Known rows, with every step that occurs
punav-tififi-tetibek-dorun-rasun: [-17.2   3.0  -1.7  -1.5   1.6  -2.5 -27.0  44.0   5.8   1.3   5.4  17.5
  14.7  -3.2   7.9  -4.2   2.2  42.3   2.0  33.2]
rimat-punav-tififi-tetibek-ziras: [  5.6   4.6   3.1   3.6  -2.1 -20.2  -6.3   3.7  -1.1  -3.1 -13.7  18.4
  36.7  16.1   2.0  -2.8  -5.9  18.6  20.8  67.8]
punav-tififi-tetibek-ziras: [  1.1  10.3  11.7  -2.5   0.2 -11.3  -1.0  22.0   7.6  -7.0  -6.5  43.9
  13.9   5.6   6.7  -5.9  -3.6   5.9  20.5  82.3]
ziras-tetibek-dorun-punav-rimat-rasun-pupi: [-11.2 -15.4  21.7  -3.4  -6.5  70.4  33.4  -3.4   4.0   5.2  30.6 -24.1
  -8.0   8.7   9.0  -7.4   8.0  25.2 -11.5 -32.6]
dorun-rasun: [ -2.9   1.5  -3.4   5.5   5.8 -12.6 -20.7  10.8   2.4  -2.4  -6.1  11.4
 -10.5 -20.6  -0.6  -1.4  -1.3  -5.5  -7.2   3.6]
tetibek-dorun-punav-rimat-rasun-pupi: [ -2.4 -11.7  24.0  -6.2  -4.4  60.3  16.8 -12.3  -3.5   4.7  19.9   2.9
  -5.9  16.5  -3.6  -2.1  11.0  10.0   0.0 -28.5]
punav-rimat-rasun-pupi: [ -6.4  -5.3  30.2   9.6  -4.6  46.4   3.8   4.0   2.7   2.1  10.8   5.5
   7.7  -8.8  -7.0  -6.1   2.7 -25.2   1.4 -14.2]
ziras-tetibek-dorun-rasun-pupi: [-18.3 -15.1 -10.3  -6.3  -0.1  20.2   5.0  20.8  21.6   5.3  26.1 -44.4
 -13.1 -23.1  21.3  -3.3  -0.6  19.0 -22.9 -31.5]
ziras-tetibek-dorun: [ -5.8   0.6 -11.7   0.5  -3.3   2.5  16.4   6.3  -1.6  -0.4  14.3 -25.7
 -30.9 -24.5  17.2   3.6  -1.2  -1.0  -0.3  13.9]
dorun-rasun-rimat-punav: [ -0.1  -6.5  -0.3   4.5   4.8 -32.2 -17.8 -13.4   2.3   3.6  -9.3 -14.0
   7.4  -3.1   1.2  -5.8  -2.3 -18.4 -12.6 -45.4]
ziras-tetibek-dorun-punav-rimat: [  2.4  -8.7   1.7   2.1  -3.4  34.3  30.6 -13.8 -18.4  -5.2  10.8 -26.2
 -13.2   2.8   1.6  -0.7   4.2  15.9 -11.9   7.7]
rasun-rimat-punav-dorun-tetibek: [  6.9   3.4 -22.5  -1.2  -0.1 -24.2   8.2 -21.0   6.0   0.1  -5.3 -17.8
  -5.0   2.3 -15.2   9.0  -4.6 -41.6 -14.2 -52.1]
rimat-rasun: [ -3.8   9.9  14.8   6.5  -0.7   4.7  -6.4   6.7   1.8   2.0   2.0  29.0
 -23.4 -16.4   1.6  -0.8   1.6 -14.7  14.2   9.4]
rasun-rimat-punav-dorun: [ 14.6   3.9  -5.7   2.0   0.3 -27.2   8.5 -27.4  -2.1   3.7 -10.4 -28.2
  13.0   3.0  -9.4   2.1  -4.8 -30.7   7.6 -30.1]
ziras-tetibek: [ -2.4   6.6   0.9   8.0   0.1   0.8  13.3   9.3  -0.7  -5.0   0.6 -10.3
 -26.1 -32.6  11.4  -1.4  -4.3 -22.6  -4.8  10.7]
tetibek-dorun-punav-rimat: [ 11.1  -4.4   4.8  -1.0  -1.2  23.3  14.9 -22.7 -25.5  -5.2  -0.7   0.7
 -12.6  11.0 -10.7   4.9   6.9   0.7  -0.3  10.8]
tififi-tetibek-dorun-punav-rimat-rasun-pupi: [ -9.2 -13.3  30.5  -5.8  -6.0  71.1  18.1   4.8   7.1   0.3  16.5  18.2
   4.8  29.5   0.0  -4.9   7.0  21.0  -2.6 -21.8]
dorun-rasun-pupi: [ -6.1  -5.7   3.6  -1.8   5.3   9.0 -14.1  15.5  15.6   0.6   2.1  -1.1
  -7.4 -22.5   2.3  -3.2  -0.7 -17.5 -15.3 -29.6]
rasun-rimat-punav-tififi: [  4.6  10.5  13.3   4.4   1.8 -30.9 -10.2  -2.7 -14.5   4.1 -11.4   1.2
  10.3  -9.0  -0.6  -5.2   2.6 -36.2   9.3 -15.1]
dorun-punav-tififi: [  8.6  17.6  16.0  -3.1   6.0   0.5  -2.2   9.7 -19.4  -3.7 -13.8  39.2
 -17.4  -8.7  -3.0  -1.8   9.2  -8.1   8.9  18.0]

Rows
[-5.9 -6.1 22.6  1.7 -5.5 50.2 11.5 -0.9 -5.4 -2.1  8.0 29.9  1.8 30.5
 -3.9 -3.8  5.9 33.4  5.5 13.4]
tififi-tetibek-dorun-punav-rimat-rasun
[  3.5   0.8   2.3 -10.6   0.8  14.8  11.5   0.9  -2.6  -6.8  -6.2  29.4
 -28.6  13.7   6.4   5.3   3.3   7.9   3.4   9.8]
tififi-tetibek-dorun-punav
[  8.6   5.6 -34.7   5.4  -1.6 -13.1   0.9 -15.1  -2.6  -1.7  -8.3 -19.0
   0.3  -4.8 -20.1  16.7  -6.1 -15.1  -9.0 -16.8]
rimat-punav-dorun-tetibek
[  9.3   2.4   6.4   4.4   1.2 -29.3  -0.1 -23.7  -8.5   0.4 -13.1  -7.1
  -8.5  -6.2   0.0   0.0  -2.3 -51.2   1.5 -34.0]
rasun-rimat-punav
[  5.5  11.8   3.6 -10.9   2.7   2.3   0.8   5.0 -20.8   0.9  -0.3  23.3
 -22.9  -0.6   3.8   2.6  12.0  13.4  13.1  20.3]
tetibek-dorun-punav-tififi
[  9.3   4.9 -29.4  -8.2  -0.7 -14.3  16.0 -11.7  16.5  -6.0   3.7   9.2
 -11.2   4.1 -11.2  10.2  -6.9  -9.7   0.5  36.4]
punav-dorun-tetibek-ziras
[  6.6  13.4   0.8  11.1   0.2 -20.4 -17.6   2.5 -23.3   1.8 -14.9  -1.1
  14.6 -16.7  -6.3   2.6   1.3 -10.0  14.2  19.9]
rimat-punav-tififi
[-7.7 11.5  3.8 -2.0 -2.0  0.4 -8.7 34.2 -4.3 -1.7  2.0 25.0 -0.1 -5.8
  7.4  1.1  2.5  9.7 16.3 45.2]
punav-tififi-tetibek-dorun
[ -4.4  17.0  16.2   5.8   1.3  -0.5 -12.1  37.7  -2.9  -6.2 -11.9  41.1
   3.4 -13.8   1.3  -3.8  -0.3 -13.1  12.2  42.8]
punav-tififi-tetibek
[-11.7 -15.3 -14.2   0.0  -0.2 -20.6   1.4  -7.7   7.8   8.5  14.6 -58.3
   1.5  -3.7  19.3  -5.5  -2.3  19.2 -19.7 -47.3]
ziras-tetibek-dorun-rasun-rimat-punav
[ -3.2 -11.8 -11.8  -2.8   1.7 -31.8 -14.2 -16.6   0.9   8.4   3.9 -30.8
   2.6   4.7   7.0  -0.6   0.3   3.5  -7.9 -42.5]
tetibek-dorun-rasun-rimat-punav
[ 16.0   6.4 -18.4   8.4  -1.1 -17.0   1.1 -21.6 -10.9   1.7 -13.5 -29.2
  17.4  -4.7 -14.5  10.2  -6.4  -3.5  12.4   5.6]
rimat-punav-dorun
[  5.4   1.3   5.2  -2.5  -0.6  -9.2   8.3   1.4  14.1 -10.4  -8.3  36.1
  -3.6   8.0   6.4  -1.2  -8.3 -10.4  13.7  62.8]
tififi-tetibek-ziras
[  7.0  -2.1 -24.1   8.6   2.3 -20.1 -17.5 -10.5  -0.6   4.9  -9.8 -35.5
  32.5  -1.4 -14.3   4.2  -6.5  30.4  -1.6  -6.5]
rimat-punav-dorun-rasun
[ 12.2  -3.2 -26.6  -9.8  -1.4 -34.9  17.9 -36.3  15.6  -0.3   0.1 -15.5
   6.1  22.3  -9.8   6.3  -7.8 -24.4  -4.9 -12.5]
rasun-rimat-punav-dorun-tetibek-ziras
[ 14.2  -0.2 -39.0  -3.0  -3.0 -23.0  11.2 -31.1   8.5  -2.3  -3.6 -15.5
  10.8  14.2 -15.0  13.9  -9.6   1.5  -0.2  21.4]
rimat-punav-dorun-tetibek-ziras
[  3.9   0.8  28.2   8.5  -0.7  37.5   7.1 -12.8 -14.5  -2.5  -1.9  30.9
  -5.6  10.2 -13.4  -6.0   7.1   3.2   3.5   1.7]
dorun-punav-rimat-rasun
[  9.6   3.4  -3.3 -11.0   2.5   3.6  10.2 -16.1 -14.1  -2.6  -2.6  14.5
 -39.5   1.4   2.9   8.0   6.9  -2.0   5.3   2.3]
tetibek-dorun-punav
[  1.2   0.7  -2.3  -3.4   6.4 -21.7  -5.2   2.9  16.8   3.1   1.0  -9.4
   5.6  -5.0  -4.0  -7.0  -2.6 -10.6  -6.6 -26.4]
punav-dorun-rasun-rimat
[-10.8   0.6  13.1   5.5   4.2 -23.8 -27.9  25.7   6.8   2.7 -10.9   9.0
  35.7   7.1   3.6 -13.0  -1.1   6.5  -7.1 -18.4]
dorun-rasun-rimat-punav-tififi-tetibek
[-12.2  -2.1 -11.3   4.4  -0.5 -11.3 -31.8  26.2  -2.8   5.3  -1.2  -7.6
  36.5   7.7   4.1  -0.8  -0.2  55.6   0.8  18.9]
rimat-punav-tififi-tetibek-dorun-rasun
[ -9.5 -13.8  -6.2  -2.3   0.4 -20.4 -14.6   0.0  11.8   4.0  -0.2 -13.8
  14.3  17.0   9.1  -3.7  -3.7  13.6 -10.9 -34.6]
tififi-tetibek-dorun-rasun-rimat-punav
[-16.1 -12.5  -1.8  -9.0   0.6  21.1 -10.7  28.3  25.4   0.8  11.8  -1.3
  -0.1  -0.9  12.5  -0.5  -1.9  13.9 -13.8 -20.4]
tififi-tetibek-dorun-rasun-pupi
